What can hang from each mark
k_326: k_996
k_280: k_484 k_664
k_996: k_326 k_341
k_664: k_341
k_510: k_341
k_758: k_819
k_341: k_428 k_510 k_819
k_819: k_758
k_484: k_280

Each row was made from one small tree. Brackets hold a mark, then the marks that hang from it, in the order of their numbers. Every link used is in the known rows. Write each row's tree.
In the rows, zero is written as 128.
Known rows
(k_996 k_326 (k_341 k_510 (k_819 k_758))): [172 171  90 193 156 181 127 140 148 128  91 136 136  89  73 136 121 140
 116 178 129]
(k_484 k_280): [131 128 115  60 134  89 123 126 156 136 135 173 100 135 167 157 146 101
 179  92 199]
(k_326 k_996): [139 115 141  84 143 106 111 167 122 139 113 171 130 174 160 157 135  93
 136  78 148]
(k_280 k_484 (k_664 (k_341 k_428 (k_819 k_758)))): [ 46 111 160 134 105 111  97 119  84  83 142 109 153 112 125  93 123 187
 137 135  82]
(k_484 (k_280 (k_664 (k_341 k_428 k_819)))): [114 123 135  89 110  76 123  98 129 110 135 160 110 134 131 116 154 141
 171 128 147]
(k_341 k_819): [164 156 129 113 116 131 105 117  87 110 151 144 146 148 149 130 133  74
 157 102 175]
(k_280 (k_664 (k_341 k_428 k_819))): [116 129 156 114 119 118 111 119  96  96 136 131 143 144 141  85 144 151
 153 113 119]
(k_341 (k_819 k_758)): [148 147 118 138 129 147  89 119 124 117 157 181 151 128 130 151 113  69
 142 123 144]
(k_996 (k_341 k_510)): [124 113 111 118 154 164 163 157 155 157 112  96 101 113 138 129 112 133
 105 112 155]
(k_758 k_819): [167 164 132  99 113 156 136 110  88 130 140 133 139 162 178 114 143  76
 111  86 168]
(k_326 (k_996 (k_341 k_819))): [144 126 124 136 103 104 121 163  97 139 100 129 136 157 105 156 144  96
  99 118 135]
(k_664 k_341): [127 123 152  89 134 126 121 162 153 146 134 132 142 100 198 139 125 151
 114  61 188]
(k_510 (k_341 k_819)): [182 144 109 123  78  93 127 108 120 110 170 136 147 125 163 107 132  97
 162 111 156]
(k_326 (k_996 (k_341 k_428 k_510 (k_819 k_758)))): [144 111 108 174 129 123 139 130 158 170 118 135 117 157  68 175 137  81
  80 176  65]
(k_280 k_484 (k_664 (k_341 k_428 k_510 k_819))): [ 69 112 158 124 110 127 146 102  71  97 139  60 125 116 131  79 106 182
 135 135 100]
(k_510 (k_341 k_428 k_819)): [191 148 118 134  81  66 124  81 143 119 191 122 144 154 145 114 170  93
 160 139 112]
(k_484 (k_280 (k_664 (k_341 k_510)))): [ 91  99 124  64 144 125 158 126 152 134 111 159  79  98 165 113  98 159
 161 105 177]
(k_664 (k_341 k_428 k_510 (k_819 k_758))): [152 130 130 166 133 144 133  91 186 169 165 127 132 101 127 158 117 107
  92 153 109]
(k_280 k_484 (k_664 (k_341 k_428 k_510))): [ 44  95 166  94 137 127 149 129 106 108 128  67 115 114 156  78 109 210
 136 116 102]

Which tree is each row?
[164 138 114 164 144 154 124  72 170 149 177 146 122 145  99 158 125  59
 138 175  88]  (k_341 k_428 k_510 (k_819 k_758))
[127 102 119 117 147 133 158 174 147 166  87 121  99 145 124 156 115 116
  90 112 130]  (k_326 (k_996 (k_341 k_510)))
[182 150 120 136 135 136 143  75 131 142 175 108 118 166 113 136 141  63
 149 155 120]  (k_341 k_428 k_510 k_819)
[199 179 106 179 149 140 142 117 140 124 109  87 131 134  60 125 175 143
 127 187 118]  (k_996 k_326 (k_341 k_428 k_510 k_819))
[153 115 112 145 117 131 152 150 113 156 102 115 112 149 100 155 113  89
  92 137 129]  (k_326 (k_996 (k_341 k_510 k_819)))
[158 137 103 153 143 184 127 100 143 144 155 163 123 115 120 150  85  59
 136 144 134]  (k_341 k_510 (k_819 k_758))
[ 31  96 172  76 120 125 119 164  72  86 110  95 139 102 183  73 101 215
 141  71 145]  (k_280 k_484 (k_664 k_341))
[166 177  98 179 137 147  96 156 132 105  88 153 163 102  78 135 152 151
 125 159 139]  (k_996 k_326 (k_341 (k_819 k_758)))
[139 107 105 167 129 146 135 150 140 163 100 149 118 133  87 172 104  83
  83 151 104]  (k_326 (k_996 (k_341 k_510 (k_819 k_758))))
[ 95 106 107 114 127 136 142 104 149 133 123 187  97  86 133 130  85 130
 153 142 148]  (k_484 (k_280 (k_664 (k_341 k_510 (k_819 k_758)))))
[190 186 119 166 134 106 110 131 120 103 107 104 153 146  71 126 206 152
 136 164 125]  (k_996 k_326 (k_341 k_428 k_819))
[ 37  93 159  88 133 152 150 148  85  98 111  80 117  90 175  74  72 209
 136  90 140]  (k_280 k_484 (k_664 (k_341 k_510)))
[173 160 112 144 183 140 151 147 178 139  96  91 115 131  90 125 177 172
 124 160 119]  (k_996 k_326 (k_341 k_428 k_510))
[129 107 132 116 137  83 130 172 151 154 104 120 122 183 111 160 181 122
  98 120  99]  (k_326 (k_996 (k_341 k_428)))
[143 127 124 156 127 172 135 116 166 161 149 140 132  72 147 158  79 109
  94 126 151]  (k_664 (k_341 k_510 (k_819 k_758)))
[ 37  99 176  82 121  98 116 142  92  89 127  82 139 125 161  81 135 216
 145  94 107]  (k_280 k_484 (k_664 (k_341 k_428)))
[ 38 111 152 126  97 136  97 139  65  76 120 122 156  88 145  90  89 186
 136 111 120]  (k_280 k_484 (k_664 (k_341 (k_819 k_758))))
[112 111 136 146 145 160 131 104 141 119 139 150 124 116 121 103 105 142
 133 149  85]  (k_280 (k_664 (k_341 k_428 k_510 (k_819 k_758))))
[138 117 119 165 116  94 107 145 146 150 119 149 138 170  74 175 165  90
  92 159  73]  (k_326 (k_996 (k_341 k_428 (k_819 k_758))))
